What can hang from each mark:
X: C T
U: Z
Z: C
T: X
C: A L X Z
L: C U
A: C

Each row was made from one small tree. The marks that hang from a mark follow it in brackets, in alphabetical order. Every link used is in the known rows. Write each row's tree.
Known rows:
X{C{L{U} Z} T}: [ 3.86  1.28  1.98  2.71 -1.28  0.78 -0.41  5.48  2.78 -4.65 -2.90 -0.69
  0.90  3.52  3.39  4.22 -3.33  4.23  0.70]
L{C{X} U{Z}}: [-1.91 -0.84  0.84 -0.60 -0.74 -4.25 -0.27  1.94 -2.47  1.45 -2.33 -6.17
 -0.53  1.08  5.07  6.15 -5.94  1.15 -4.41]
Z{C{A X}}: [ 0.06  0.87  1.37  1.29 -2.48 -3.93  0.62  1.22  1.77  4.33  0.33 -7.42
 -3.44 -4.32  1.88  6.28 -0.68  2.43 -6.64]
Z{C{A L{U} X{T}}}: [ 1.58  1.82  2.17  0.04  1.55 -4.32 -0.11  1.91  3.65  3.10 -1.13 -5.55
 -3.54 -2.59  4.90  5.85 -2.30  2.91 -2.64]
U{Z{C{A L X{T}}}}: [ 1.87  4.17  2.04 -0.58  0.81 -4.72  2.65  0.87  1.76  2.41  0.77 -7.55
 -1.83 -0.74  4.98  5.32  1.28  2.77 -5.61]
U{Z{C{A L X}}}: [ 1.29  2.97  1.28 -0.36 -0.67 -5.92  2.73  0.50 -0.01  3.96  1.26 -7.38
 -1.44 -1.03  1.79  7.23  1.47  0.79 -7.32]
A{C{L{U} Z}}: [ 2.74  0.76 -2.03  0.50 -2.11 -1.17 -0.48  1.02  1.49 -1.25 -4.18  0.41
 -0.29  1.79  1.35  7.78 -3.60  3.67 -2.56]
X{C{L} T}: [ 4.60  0.60  0.69  1.99 -1.45 -0.19  3.08  2.55  1.99 -5.72 -0.17 -1.23
  1.02  4.65  3.19  4.02  0.86  4.36 -2.15]
T{X{C{A Z}}}: [ 0.47  4.36  4.57  4.28 -6.59  3.26 -1.13  4.07  1.65 -0.77  1.94 -0.78
 -1.05 -0.47  1.14  4.37 -0.77  3.55 -4.31]
Z{C}: [ 4.17 -0.20 -2.62  1.76 -3.87 -2.88  1.73  1.67  1.50  0.26 -2.80 -5.72
 -0.79 -0.65  3.65  5.18 -1.86  3.80 -6.86]
A{C{L}}: [ 3.64  0.28 -3.05 -0.40 -2.41 -2.41  2.91 -1.68  0.77 -2.26 -1.24 -0.13
 -0.16  3.07  0.70  7.61  0.36  4.21 -5.33]
T{X}: [ 3.95  2.39 -1.31  1.43 -5.00  0.86  3.36  2.21  1.56 -2.37 -0.59 -0.40
  0.10  0.93  3.36  4.18 -2.79  4.51 -4.66]
L{C{A Z} U}: [-3.47  0.86  2.61  2.43 -4.55 -2.56 -4.11  4.25 -1.62  1.28 -4.10 -4.39
 -2.37 -1.94  3.80  5.36 -5.02  0.87 -2.86]
A{C}: [ 2.17 -0.73 -3.46  0.59 -3.15 -1.69  0.94 -1.74  0.52 -2.21 -2.26 -1.20
 -1.47  1.26  1.76  7.25 -2.39  5.15 -5.75]
U{Z{C{L}}}: [ 5.55  1.79 -2.21 -0.24 -2.10 -5.06  4.13  1.03 -0.64  0.15 -2.20 -5.82
  1.24  2.85  3.53  6.15  0.46  2.33 -7.38]
C{A X Z}: [-1.62  3.06  2.34  2.34 -3.83 -1.14  0.35  3.75  1.15  1.55  0.52 -4.63
 -1.98 -3.93 -0.40  5.93 -2.27  1.87 -2.71]
A{C{X{T} Z}}: [ 0.18  2.49 -0.12  0.97 -1.79  2.77  0.42  1.43  4.12 -0.41 -1.96 -2.71
 -1.80 -0.61  3.05  4.50 -1.93  5.85 -2.86]
L{C U}: [-0.25 -2.10 -0.56  1.05 -3.15 -3.23 -1.16  2.47 -1.45 -0.94 -4.56 -3.64
 -0.97  1.24  5.12  5.49 -5.63  1.95 -3.62]
U{Z{C{A}}}: [ 1.70  2.19 -0.10  1.14 -2.72 -6.42  0.53  0.15 -1.72  1.58 -1.31 -7.46
 -1.96 -1.54  3.90  6.69 -1.81  2.49 -7.80]

Which tree is each row?
[ 2.54  1.96  4.00  1.68 -2.51 -1.13 -0.47  2.00  1.08 -1.39  1.97  0.98
 -1.13  1.91  2.12  6.27 -2.16  2.69 -2.91]	T{X{C{A L{U}}}}
[ 0.10  2.64  3.91  4.18 -3.64  0.92 -1.64  4.09  1.86 -3.28 -0.26 -3.16
 -1.72 -0.31  2.80  4.03 -1.45  4.32 -1.82]	X{C{A Z} T}
[ 0.86  1.06  3.69  2.99 -2.74 -2.33 -2.20  4.09  0.47 -1.68 -0.41 -1.15
 -0.69  0.93 -0.16  7.17 -2.62  1.51 -1.16]	X{C{A L{U} Z}}
[ 2.20  1.33 -0.71 -1.01  0.46 -0.17  3.55 -0.95  3.67 -1.49 -0.25 -1.26
 -1.43  2.21  2.68  5.66  0.79  5.12 -3.45]	A{C{L X{T}}}
[ 1.77  3.72  4.72  2.87 -4.07  1.24 -1.62  4.43  1.81 -0.63  0.71  1.15
 -0.57  0.91  1.22  5.71 -2.12  2.49 -2.16]	T{X{C{A L{U} Z}}}
[ 1.95  1.92  3.48  0.66  1.45 -5.16 -0.90  1.25 -0.76 -3.77  0.10 -2.34
 -0.86  3.21  4.47  6.82 -3.46  3.12 -1.52]	X{C{A L{U{Z}}} T}
[ 0.98  0.61 -1.17 -0.28 -0.31  0.31  1.83 -0.94  3.41 -1.13 -0.88 -2.42
 -2.34  0.00  3.65  5.27 -2.37  6.11 -3.73]	A{C{X{T}}}
[ 0.84  3.07  2.37 -0.02  0.07 -2.52  3.35  1.69  2.45 -1.01  1.69 -3.25
 -1.72 -1.00  2.21  5.03  0.52  2.87 -1.57]	C{A L X{T}}
[ 2.39  0.12 -0.95 -0.37  0.27 -5.33  0.07  1.28  0.33  3.09 -2.65 -7.48
 -0.98 -1.37  4.68  7.11 -5.90  2.75 -5.33]	L{U{Z{C{X}}}}
[ 1.74  3.10 -0.11  0.13 -1.02  2.28  2.53  1.40  4.51 -0.38 -1.09 -1.49
 -0.63  1.28  1.84  4.76  0.92  4.91 -2.57]	A{C{L X{T} Z}}
[ 0.26  2.14  2.18  1.24 -1.01 -2.42  0.57  1.65  3.58  2.83 -0.15 -7.54
 -4.15 -4.24  4.95  4.27 -0.83  3.91 -4.76]	Z{C{A X{T}}}
[ 3.07  1.80 -0.14  1.07 -3.36 -5.16  1.95  1.13  0.79  1.72 -0.79 -5.21
 -1.95 -0.98  1.92  6.34  1.60  1.88 -6.57]	Z{C{A L}}
[ 4.23  3.00 -0.24 -0.79  0.77 -2.86  4.70  1.67  2.34  0.92 -0.78 -7.04
  0.32  1.75  5.42  4.40  0.84  3.47 -5.44]	U{Z{C{L X{T}}}}
[-0.45  1.75  3.30  4.24 -5.27 -0.51 -1.77  3.75  0.39 -1.83  0.62 -3.23
 -1.17 -0.68 -0.23  5.76 -1.16  2.70 -3.53]	X{C{A Z}}
[ 3.77 -0.61 -0.99 -0.21 -0.04 -3.95  1.84  2.20  2.94  2.89 -2.08 -4.83
 -0.79 -0.83  2.59  6.84 -2.80  2.21 -4.18]	Z{C{L{U} X}}
[ 0.33  1.81  2.02 -1.29  1.51 -7.12  1.22  0.76 -1.35  0.75  0.71 -3.58
 -1.09 -0.20  1.32  8.86 -4.39  0.71 -2.35]	C{A L{U{Z}} X}
[ 2.38  2.97  4.02  0.70 -1.28 -2.62 -0.21  1.17 -1.09 -1.59  2.32 -0.05
 -0.24  3.24  2.97  7.26 -2.77  2.40 -3.91]	T{X{C{A L{U{Z}}}}}
[-0.12  2.34  1.14  0.50 -1.51 -5.56  0.97  0.33 -0.35  4.22  0.77 -8.75
 -2.47 -3.07  2.96  6.87 -1.42  2.05 -7.65]	U{Z{C{A X}}}
[-3.99  1.70  4.11 -0.58  1.03 -4.61 -2.26  1.85 -1.63  1.56 -1.47 -6.50
 -3.24 -0.90  7.32  5.42 -5.52  1.92 -3.00]	L{C{A X{T}} U{Z}}
[ 1.20  2.35  4.19  2.80 -1.20 -0.90 -2.32  4.55  2.29 -3.00 -1.31 -1.29
 -1.14  1.07  2.90  5.18 -2.78  3.20  0.47]	X{C{A L{U} Z} T}
[ 2.62  0.90 -0.49 -1.42  1.13 -5.38  2.94  1.62 -0.58 -0.80 -0.98 -3.01
  1.08  2.20  1.80  7.91 -4.76  1.44 -2.08]	C{L{U{Z}} X}
[ 2.04  1.32  0.01  0.73 -1.24 -1.33  1.41  5.11  2.27  0.17 -2.16 -1.75
  0.94 -0.05  0.28  6.57 -4.33  1.70 -0.45]	C{L{U} X Z}
